What can hang from each mark
Z160: Z517
Z940: Z708
Z349: Z517 Z708 Z861
Z517: Z160 Z349 Z940
Z708: Z349 Z940
Z861: Z349
Z927: Z517

Known rows, with every way that one mark hangs from another
Z940(Z708(Z349)): [-4.02  3.84  1.81 -1.33  0.20 -0.22  0.26  0.81  1.75  0.96 -2.46 -0.23
  0.13  0.01 -0.68 -0.22  0.67  2.19 -0.14  0.93]
Z349(Z517 Z708): [-6.10  1.67  0.41 -3.08  2.34 -1.34  0.60  0.83  4.28  0.07 -1.32 -1.63
  1.80  1.22  1.78 -0.75  0.83  0.99 -2.45  0.96]
Z861(Z349): [-3.03  1.83  0.84 -3.31  1.33 -4.77  1.92  0.59  2.70  0.27 -1.78 -3.22
  0.93  2.44  0.03 -0.27  1.95  0.81 -3.53  0.73]
Z927(Z517(Z349 Z940(Z708))): [-3.49  4.31  1.00 -0.90  1.14 -3.96 -0.25 -2.06 -0.93 -1.07 -3.41  0.75
  2.89 -3.44  0.00 -1.22  3.82  2.21 -0.67  1.99]
Z708(Z349(Z517(Z160) Z861) Z940): [-3.99  2.15  1.07 -1.15 -0.29  2.85  1.20  1.40  3.65  0.95 -1.75  0.10
 -0.20  1.44  1.40 -0.70 -1.64  1.33 -0.88  0.60]
Z517(Z160): [-3.76  2.13  0.34 -2.62  2.55  0.44  0.75  0.06  3.03 -0.08 -1.76 -2.02
  1.91  1.11  1.44 -1.94  1.86  0.47 -2.74  1.92]
Z160(Z517(Z349(Z708))): [-2.28  1.98  1.30 -3.91  3.57 -2.12  1.36  0.20  4.43  0.88 -1.42 -2.16
  1.70  0.76 -0.60 -0.96  3.59  1.37 -2.22  1.91]
Z940(Z708(Z349(Z517 Z861))): [-4.47  2.90  1.50 -0.49 -0.72 -0.83  0.10  1.06  2.70  0.24 -2.79 -0.03
 -0.89  0.49  0.57  0.70 -0.83  1.83 -0.47 -0.43]
Z708(Z349(Z517(Z160 Z940) Z861)): [-3.43  2.18  1.00  1.14  1.70  0.49 -0.30 -0.26  2.22  0.82 -3.24 -0.84
 -0.98  1.12  2.05  0.07 -0.74  0.91 -2.07  0.67]
Z349(Z517(Z160) Z861): [-4.36  1.21  0.09 -1.65  1.71 -0.16  0.62  0.00  4.04 -0.67 -1.95 -1.76
  0.89  1.64  2.65 -1.12  0.21  0.01 -2.97  0.56]
Z927(Z517(Z160 Z349(Z708))): [-3.16  1.63  0.93 -3.74  3.16  0.26  1.94  0.76  2.16  1.86 -1.30 -1.46
  3.15 -1.20  0.26 -2.47  4.08  0.23 -2.68  3.56]
Z349(Z517(Z160) Z708(Z940) Z861): [-3.75  1.98  0.85 -4.27  1.28  1.05  2.34  1.21  4.43  1.80 -0.68  0.40
  1.06  2.40  1.66 -1.18 -1.88  0.61 -2.20  0.52]
Z517(Z160 Z349 Z940): [-3.15  3.01 -0.31 -1.85  3.98 -1.80  0.65 -1.85  2.18 -1.74 -2.53 -1.76
  1.91  0.67  1.03 -1.92  4.44  1.37 -2.24  2.77]
Z160(Z517(Z349(Z708 Z861) Z940)): [-0.43  2.79  2.02 -2.67  3.46 -5.31  1.47 -0.85  2.76  1.67 -2.56 -1.35
 -0.09  1.21 -0.72  0.39  2.07  1.35 -2.79  1.02]
Z708(Z349(Z861)): [-3.19  2.56  2.14 -1.38  0.20 -2.31  1.00  1.71  2.69  1.52 -2.76 -2.28
 -1.52  1.03 -0.72  0.34  1.06  1.32 -2.12  0.59]
Z927(Z517(Z940)): [-3.94  2.92  1.58 -0.15  1.35 -3.79 -0.77 -1.32 -0.58  0.42 -3.48 -0.53
  2.65 -2.82  1.03 -1.04  1.90  1.30 -2.41  1.57]
Z160(Z517(Z349)): [-2.84  1.85  0.64 -2.15  2.81 -2.48  0.37 -0.76  4.10 -1.47 -2.23 -2.43
  2.10  0.01  0.00 -1.24  4.17  1.56 -1.87  1.84]
Z708(Z349(Z517(Z160) Z861)): [-4.11  1.31  0.95 -0.28  0.96  2.05  0.53  1.29  3.82  0.78 -2.30 -1.67
 -0.70  1.56  1.75 -0.40 -0.32  0.48 -2.03  0.79]
Z517(Z349): [-4.74  2.54 -0.04 -3.18  2.32 -3.30  1.04 -0.28  3.82 -2.53 -2.00 -2.93
  1.81  0.48 -0.01 -1.55  5.50  1.76 -1.97  2.34]
Z940(Z708): [-4.18  3.78  0.94 -2.84  0.83 -2.33  0.35 -0.33  2.13 -0.52 -2.25 -0.43
  1.63  0.07  0.16 -0.88  1.42  1.74 -1.07  0.70]
Z349(Z708(Z940)): [-4.08  3.23  1.43 -5.16  1.32 -1.50  2.13  1.30  3.32  1.73 -0.76 -0.16
  1.74  1.25 -0.43 -1.15  0.37  1.86 -1.49  1.27]
Z517(Z349 Z940): [-4.11  3.48  0.10 -1.85  2.87 -4.96  0.33 -1.71  2.13 -2.46 -2.90 -2.06
  1.47  0.07  0.29 -1.19  4.98  2.15 -1.92  2.06]

Rows
[-3.12  2.53  1.09 -4.54  1.81  1.10  2.59  0.92  2.00  2.02 -0.81  0.44
  3.62 -1.32 -0.15 -2.80  2.76  1.04 -1.60  3.37]	Z927(Z517(Z160 Z349(Z708(Z940))))
[-3.29  1.48  0.28 -4.79  1.72  0.63  3.15  1.48  4.09  1.99 -0.10 -0.41
  1.98  3.43  1.54 -1.04 -1.38  0.46 -2.68  0.88]	Z861(Z349(Z517(Z160) Z708(Z940)))
[-1.51  1.77  1.29 -2.38  1.96 -4.40  1.17 -0.50  4.05 -0.62 -2.62 -2.56
  0.59  0.66 -0.45 -0.34  3.41  1.23 -2.44  0.93]	Z160(Z517(Z349(Z861)))
[-0.21  3.93  3.32  0.74  0.31 -2.50 -0.48 -0.71  0.57  2.75 -3.79  1.06
 -1.38 -0.24 -0.82  1.57 -1.84  2.06 -0.69 -0.56]	Z160(Z517(Z940(Z708(Z349(Z861)))))
[-2.87  2.66  0.01 -0.95  1.95 -1.64  0.66 -1.70  1.25 -0.17 -2.40  0.20
  1.56  1.99  2.40 -0.27 -0.89  0.73 -2.22  0.12]	Z861(Z349(Z517(Z160 Z940(Z708))))
[-3.03  2.74  0.49 -0.76  2.92 -1.24  0.18 -1.83  0.17 -0.56 -2.95 -0.88
  3.18 -2.44  1.18 -2.29  4.39  0.98 -2.29  3.27]	Z927(Z517(Z160 Z349 Z940))
[-4.12  3.49  0.65 -5.86  1.83 -2.18  2.84  1.04  3.97 -0.03 -0.68 -0.75
  1.88  1.05 -1.02 -1.78  3.56  2.33 -1.26  2.29]	Z517(Z349(Z708(Z940)))
[-4.40  1.03  0.51 -3.96  1.99 -3.26  2.20  1.40  4.09  1.06 -0.99 -2.57
  1.03  2.83  1.12 -0.01  0.71  0.46 -3.53  0.34]	Z861(Z349(Z517 Z708))
[-5.09  1.09  0.08 -3.18  3.26  1.85  0.87  0.73  4.37  0.81 -0.97 -1.36
  2.08  1.73  2.52 -1.65  0.39  0.11 -2.73  1.57]	Z349(Z517(Z160) Z708)
[-2.68  3.81  0.66 -0.91  1.97 -0.95  0.12 -2.14 -0.93 -0.24 -3.08  0.95
  3.29 -2.94  0.72 -1.93  3.15  1.39 -1.03  2.68]	Z927(Z517(Z160 Z349 Z940(Z708)))
[-3.57  2.62  1.18 -0.39  0.19  2.55  0.41  0.81  2.65  1.02 -2.37  0.26
 -0.53  1.07  1.31  0.01 -1.43  0.99 -0.77  0.21]	Z940(Z708(Z349(Z517(Z160) Z861)))
[-1.38  2.98  0.99 -3.63  3.85 -3.10  2.41 -0.42  2.82  1.38 -2.01 -1.57
 -0.12  2.14  0.03 -0.83  2.66  0.72 -3.15  2.08]	Z517(Z160 Z349(Z708 Z861) Z940)
[-4.48  1.96  0.23 -1.79  3.94  0.34  0.08 -0.68  3.04  0.81 -1.73 -0.34
  1.69  1.35  2.78 -1.04 -0.05  0.58 -2.64  1.46]	Z349(Z517(Z160 Z940) Z708)
[-2.74  3.05  2.00 -4.81  0.24 -3.51  3.21  1.35  1.90  2.16 -1.40  0.00
  1.69 -1.29 -1.35 -1.22  2.66  1.51 -1.96  1.93]	Z927(Z517(Z349(Z708(Z940) Z861)))
[-4.28  3.75  0.85 -0.46  0.52 -4.41 -0.55 -1.70  1.44 -1.23 -3.32  0.70
  0.33  0.12  1.69  0.55 -0.83  1.77 -1.40 -0.83]	Z349(Z517(Z940(Z708)) Z861)
[-2.07  4.71  2.57 -0.21 -0.07 -3.52  0.18 -0.23  0.26  1.71 -3.64  0.58
 -1.73  0.42 -0.84  1.08 -0.44  2.28 -0.67 -0.10]	Z517(Z940(Z708(Z349(Z861))))
[-5.28  2.16  0.40 -1.00  0.54  4.36  0.35  1.15  3.54  0.17 -1.48  0.25
  1.43  0.68  1.83 -1.44 -0.69  1.71 -0.32  1.50]	Z708(Z349(Z517(Z160)) Z940)
[-2.66  3.80  2.41 -1.53 -0.53 -1.95  0.99  1.25  1.67  1.79 -2.78 -0.38
 -1.47  0.69 -1.14  0.73 -0.13  1.84 -0.74  0.09]	Z940(Z708(Z349(Z861)))
[-4.72  2.18  0.44  1.32  2.41  2.20 -1.09 -0.60  2.22  0.00 -2.86 -0.63
  0.50  0.55  2.51 -0.74  0.12  1.34 -1.39  1.44]	Z708(Z349(Z517(Z160 Z940)))
[-2.19  2.81  1.36 -4.70  2.46 -1.55  2.05  0.51  4.38  1.00 -0.86 -0.23
  2.27  0.71 -1.04 -1.24  2.10  2.13 -1.16  1.87]	Z160(Z517(Z349(Z708(Z940))))
[-2.02  2.17  0.75 -4.99  3.23 -1.61  3.21  1.02  4.19  1.38 -1.16 -2.55
  0.10  2.57 -0.26 -1.37  3.12  0.30 -3.16  2.30]	Z517(Z160 Z349(Z708 Z861))
[-3.23  4.32  2.65  1.09 -0.10 -1.28 -1.06 -0.49 -1.92  2.11 -3.77  1.49
  1.21 -3.52 -0.30  0.08  0.21  2.18 -0.27  1.22]	Z927(Z517(Z940(Z708(Z349))))
[-2.50  2.85  1.54 -5.93  0.93 -3.74  3.67  1.88  3.02  2.79 -0.42 -0.98
  1.11  3.16 -1.00 -0.32  0.06  1.36 -2.82  0.76]	Z861(Z349(Z708(Z940)))
[-0.93  2.71  2.00 -5.00  1.67 -3.15  2.87  0.85  4.34  1.79 -1.16 -0.41
  0.64  1.42 -1.51 -0.37  1.32  1.78 -1.68  0.98]	Z160(Z517(Z349(Z708(Z940) Z861)))
[-4.26  1.92  0.67 -4.70  0.81 -2.46  2.83  1.58  4.17  1.41 -0.39 -0.69
  1.64  2.67  0.75 -0.34 -0.59  1.38 -2.42  0.19]	Z861(Z349(Z517 Z708(Z940)))
[-3.40  0.57  0.16 -3.86  2.85 -0.30  2.49  1.27  4.31  1.96 -0.59 -2.20
  1.46  3.50  1.88 -0.80  0.03 -0.29 -3.90  0.98]	Z861(Z349(Z517(Z160) Z708))
[-3.90  2.98  0.84 -0.66  1.89 -4.62 -0.07 -1.64  0.01 -1.30 -3.38 -1.23
  2.86 -3.06  0.37 -1.46  4.96  1.78 -2.02  2.56]	Z927(Z517(Z349 Z940))
[-3.32  3.29  0.54 -0.44  1.47 -1.33 -0.14 -1.78  1.49 -0.45 -2.95  0.94
  0.74  0.72  2.51 -0.31 -1.35  0.89 -1.60 -0.15]	Z349(Z517(Z160 Z940(Z708)) Z861)
[-3.11  3.31  2.33 -2.38 -1.00 -1.75  1.76  1.86  2.83  1.71 -2.17 -0.47
 -1.00  1.06 -1.09 -0.10 -0.19  2.24 -0.92  0.48]	Z708(Z349(Z861) Z940)
